What can hang from each mark:
q479: q587 q589
q928: q59 q493 q587 q589
q587: q479 q928
q59: q493
q794: q493
q493: q59 q794 q928

Every row comes from one small tree of marks. Brackets hold a mark, then the marks that hang from it, in the order of their numbers. Every link used is in the known rows. Which tree was each row made from?
Known rows:
[q928 q59]: [-.12,.01,.24,.04,.10,.18,-.52,-.08,.25,-.26,.00,.15,-.04,.14,-.08,.02,-.18,-.28,-.01]
[q587 [q479 q589] [q928 q59]]: [-.14,-.14,.29,.19,.25,.18,-.60,-.10,.32,-.47,-.06,-.02,-.02,.46,-.15,.19,-.29,-.39,.07]
[q928 [q493 q59] q589]: [.17,-.03,.01,.01,-.03,.28,-.28,.22,.13,-.01,.01,.01,-.18,.27,.23,-.41,.01,-.36,-.08]
[q928 [q59 [q493 q794]] [q587 q479]]: [-.15,-.12,.29,.20,.21,.15,-.25,-.17,.31,-.61,.20,-.06,-.03,.12,-.29,-.04,-.11,-.43,-.04]
[q493 q59 q794 [q928 [q587 q479]]]: [-.17,-.01,.32,.19,-.01,-.06,.19,.06,.24,-.32,.13,-.09,-.29,.35,.04,-.22,.28,-.37,-.15]
[q794 [q493 [q928 [q587 q479]]]]: [.00,.09,.27,.13,.06,-.01,-.05,.02,.28,-.43,.16,-.05,-.21,.17,-.13,.07,-.15,-.46,-.03]
[q59 [q493 q794 [q928 q589]]]: [.10,-.01,.10,.02,.17,.22,-.34,.14,.06,-.12,.24,.18,-.25,.05,.06,-.37,.46,-.51,.22]
[q479 [q587 [q928 q493]] q589]: [.19,-.23,.01,.27,.22,.21,-.60,.25,-.08,-.40,-.06,.00,-.04,.41,-.04,-.04,-.17,-.42,.16]
[q479 [q587 [q928 [q59 q493]]] q589]: [.05,-.31,.20,.22,.41,.35,-.81,-.02,-.02,-.35,.24,.11,.15,.28,-.12,.25,-.19,-.43,.21]
[q479 [q587 [q928 [q493 q794]]] q589]: [.21,-.23,.11,.29,.31,.18,-.55,.35,-.12,-.50,-.01,.03,-.13,.44,-.01,-.21,.05,-.43,.30]
[q493 q59 q794 q928]: [-.06,.05,.29,.11,.06,.01,-.06,.16,.11,-.05,.16,.15,-.26,.31,.22,-.36,.52,-.41,.04]
[q479 q589]: [.08,-.04,.35,.20,.05,.17,-.51,.04,.12,-.24,-.08,.16,-.03,.27,-.08,-.11,-.30,-.51,.05]
[q794 [q493 [q928 q587 q589]]]: [.18,.07,.19,-.03,.04,.16,-.28,.20,.20,-.17,.21,.16,-.27,.06,.08,-.12,-.21,-.38,.14]
[q479 [q587 [q928 q493 q589]]]: [.22,-.10,-.23,.05,.18,.33,-.56,.30,-.09,-.34,-.07,-.03,-.22,.36,.12,-.12,-.02,-.23,.20]
[q493 q59]: [-.06,.02,.25,.11,.00,.14,-.23,.04,.14,-.06,.03,.05,-.02,.33,.15,-.20,.05,-.38,-.07]
[q493 q928]: [-.09,.11,.13,.08,.01,.02,-.28,.05,.11,-.14,.04,.15,-.20,.15,.00,-.12,.23,-.40,.00]
[q493 q59 q794 [q928 q589]]: [.04,.06,.24,-.03,.04,.17,-.16,.24,.09,.05,.15,.17,-.38,.29,.32,-.44,.47,-.34,.12]
[q59 [q493 q794 [q928 q587 q589]]]: [.09,-.07,.13,.06,.09,.16,-.23,.11,.10,-.23,.25,.17,-.26,-.07,-.02,-.36,.18,-.47,.10]
[q587 [q928 q589]]: [.04,.01,.01,.01,.13,.26,-.53,.14,.13,-.22,-.13,.06,-.15,.32,.15,-.18,-.06,-.32,.22]
[q493 q59 q928]: [-.12,.02,.21,.08,-.04,.02,-.10,.07,.11,.05,.13,.12,-.16,.26,.18,-.18,.33,-.42,-.10]
[q59 [q493 q794 q928]]: [-.03,-.01,.19,.16,.18,.07,-.25,.06,.06,-.19,.24,.14,-.15,.06,-.04,-.29,.51,-.58,.16]
[q587 q479]: [-.09,.10,.20,.13,.04,.13,-.26,-.08,.24,-.39,-.14,-.08,-.13,.35,-.13,.01,-.06,-.36,-.05]

Write each row's tree:
[.07,-.07,.23,-.03,.27,.38,-.59,.02,.17,-.22,.22,.19,-.08,.02,-.01,-.23,.06,-.41,.22] : [q928 [q59 [q493 q794]] q589]
[-.10,.02,.30,.06,.14,.03,-.20,-.07,.39,-.47,.25,.02,-.18,.12,-.16,.23,-.22,-.37,-.04] : [q794 [q493 [q928 q59 [q587 q479]]]]
[.21,.12,.19,-.09,.10,.22,-.41,.22,.14,-.05,.17,.18,-.28,.14,.15,-.12,.05,-.44,.24] : [q794 [q493 [q928 q589]]]
[.02,-.01,.22,.02,-.02,.11,-.02,.23,.14,-.07,.19,.15,-.34,.21,.25,-.42,.21,-.31,.00] : [q493 q59 q794 [q928 q587 q589]]
[-.05,-.01,.20,-.05,.08,.12,-.34,.11,.25,-.26,.21,.24,-.34,.03,.02,-.21,.01,-.24,.06] : [q493 q794 [q928 q59 q587 q589]]
[.11,-.03,.43,.22,.04,.02,-.20,.03,.27,-.43,.18,.02,-.16,.21,-.19,.09,-.35,-.58,.00] : [q794 [q493 [q928 [q587 [q479 q589]]]]]
[.07,.01,.23,-.11,.12,.20,-.44,.10,.31,-.22,.30,.23,-.23,-.01,.04,.03,-.30,-.32,.12] : [q794 [q493 [q928 q59 q587 q589]]]
[-.12,-.04,.05,-.04,.21,.29,-.57,-.03,.32,-.40,-.09,-.07,-.19,.41,.01,.08,-.12,-.22,.12] : [q587 q479 [q928 q59 q589]]
[.01,-.11,-.15,-.03,.17,.28,-.68,.17,.24,-.30,-.04,.05,-.17,.20,.09,-.16,-.13,-.28,.14] : [q587 [q928 q59 q493 q589]]
[.13,-.07,-.09,.06,.19,.22,-.46,.34,.09,-.36,-.10,.00,-.28,.29,.17,-.49,.13,-.37,.31] : [q587 [q928 [q493 q794] q589]]
[.07,-.03,-.08,.08,.18,.19,-.36,.25,.17,-.52,-.14,-.16,-.33,.45,.07,-.36,.16,-.37,.22] : [q587 q479 [q928 [q493 q794] q589]]
[-.02,-.11,.05,.21,.15,.08,-.21,.27,.11,-.28,-.02,-.05,-.14,.42,.27,-.47,.35,-.42,.15] : [q587 [q928 [q493 q59 q794]]]
[.07,-.20,.23,.31,-.07,.09,-.09,.03,.25,-.35,.02,-.15,-.08,.35,-.08,-.20,-.40,-.51,-.32] : [q928 [q493 q59] [q587 [q479 q589]]]
[-.06,-.21,.07,.23,.23,.13,-.58,.02,.30,-.53,-.07,-.09,-.06,.38,-.15,.04,-.28,-.45,.01] : [q587 [q479 q589] [q928 q59 q493]]
[.13,-.05,-.02,.02,.21,.37,-.61,.19,-.07,-.31,-.06,.03,-.18,.42,.13,.00,-.02,-.17,.27] : [q479 [q587 [q928 q589]]]
[-.06,-.09,.30,.11,.27,.22,-.47,-.05,.17,-.31,.21,.15,.01,.04,-.08,-.17,.09,-.48,.15] : [q928 [q59 [q493 q794]]]
[-.05,-.09,.19,.19,.10,.02,-.10,.04,.12,-.34,.27,.11,-.14,-.05,-.11,-.27,.24,-.54,.01] : [q59 [q493 q794 [q928 q587]]]
[-.06,.00,.30,.03,.13,.04,-.34,.03,.30,-.30,.32,.17,-.12,-.02,-.08,.11,-.25,-.39,.04] : [q794 [q493 [q928 q59 q587]]]
[.05,-.03,.19,.17,.04,.11,-.17,.24,.10,-.20,.03,.00,-.14,.28,.17,-.51,.26,-.45,.01] : [q928 [q493 q59 q794]]
[.04,-.07,.00,-.04,.30,.40,-.75,.11,.04,-.31,.03,.10,-.16,.37,.10,.15,-.11,-.09,.24] : [q479 [q587 [q928 q59 q589]]]
[-.03,.06,.29,-.01,.19,.10,-.45,.05,.25,-.18,.28,.21,-.14,.06,.02,.09,.01,-.42,.16] : [q794 [q493 [q928 q59]]]
[.00,-.02,.14,.00,-.11,.13,-.08,.13,.17,.03,.17,.11,-.27,.16,.20,-.26,.02,-.28,-.13] : [q493 q59 [q928 q587 q589]]
[-.17,-.01,.26,.09,.09,-.02,-.25,.03,.25,-.38,.19,.22,-.25,.03,-.07,-.13,.05,-.31,.02] : [q493 q794 [q928 q59 q587]]
[-.08,-.13,.00,-.01,.32,.34,-.60,-.11,.26,-.38,.10,-.08,-.05,.27,-.05,.10,-.03,-.36,.12] : [q587 q479 [q928 [q59 q493] q589]]
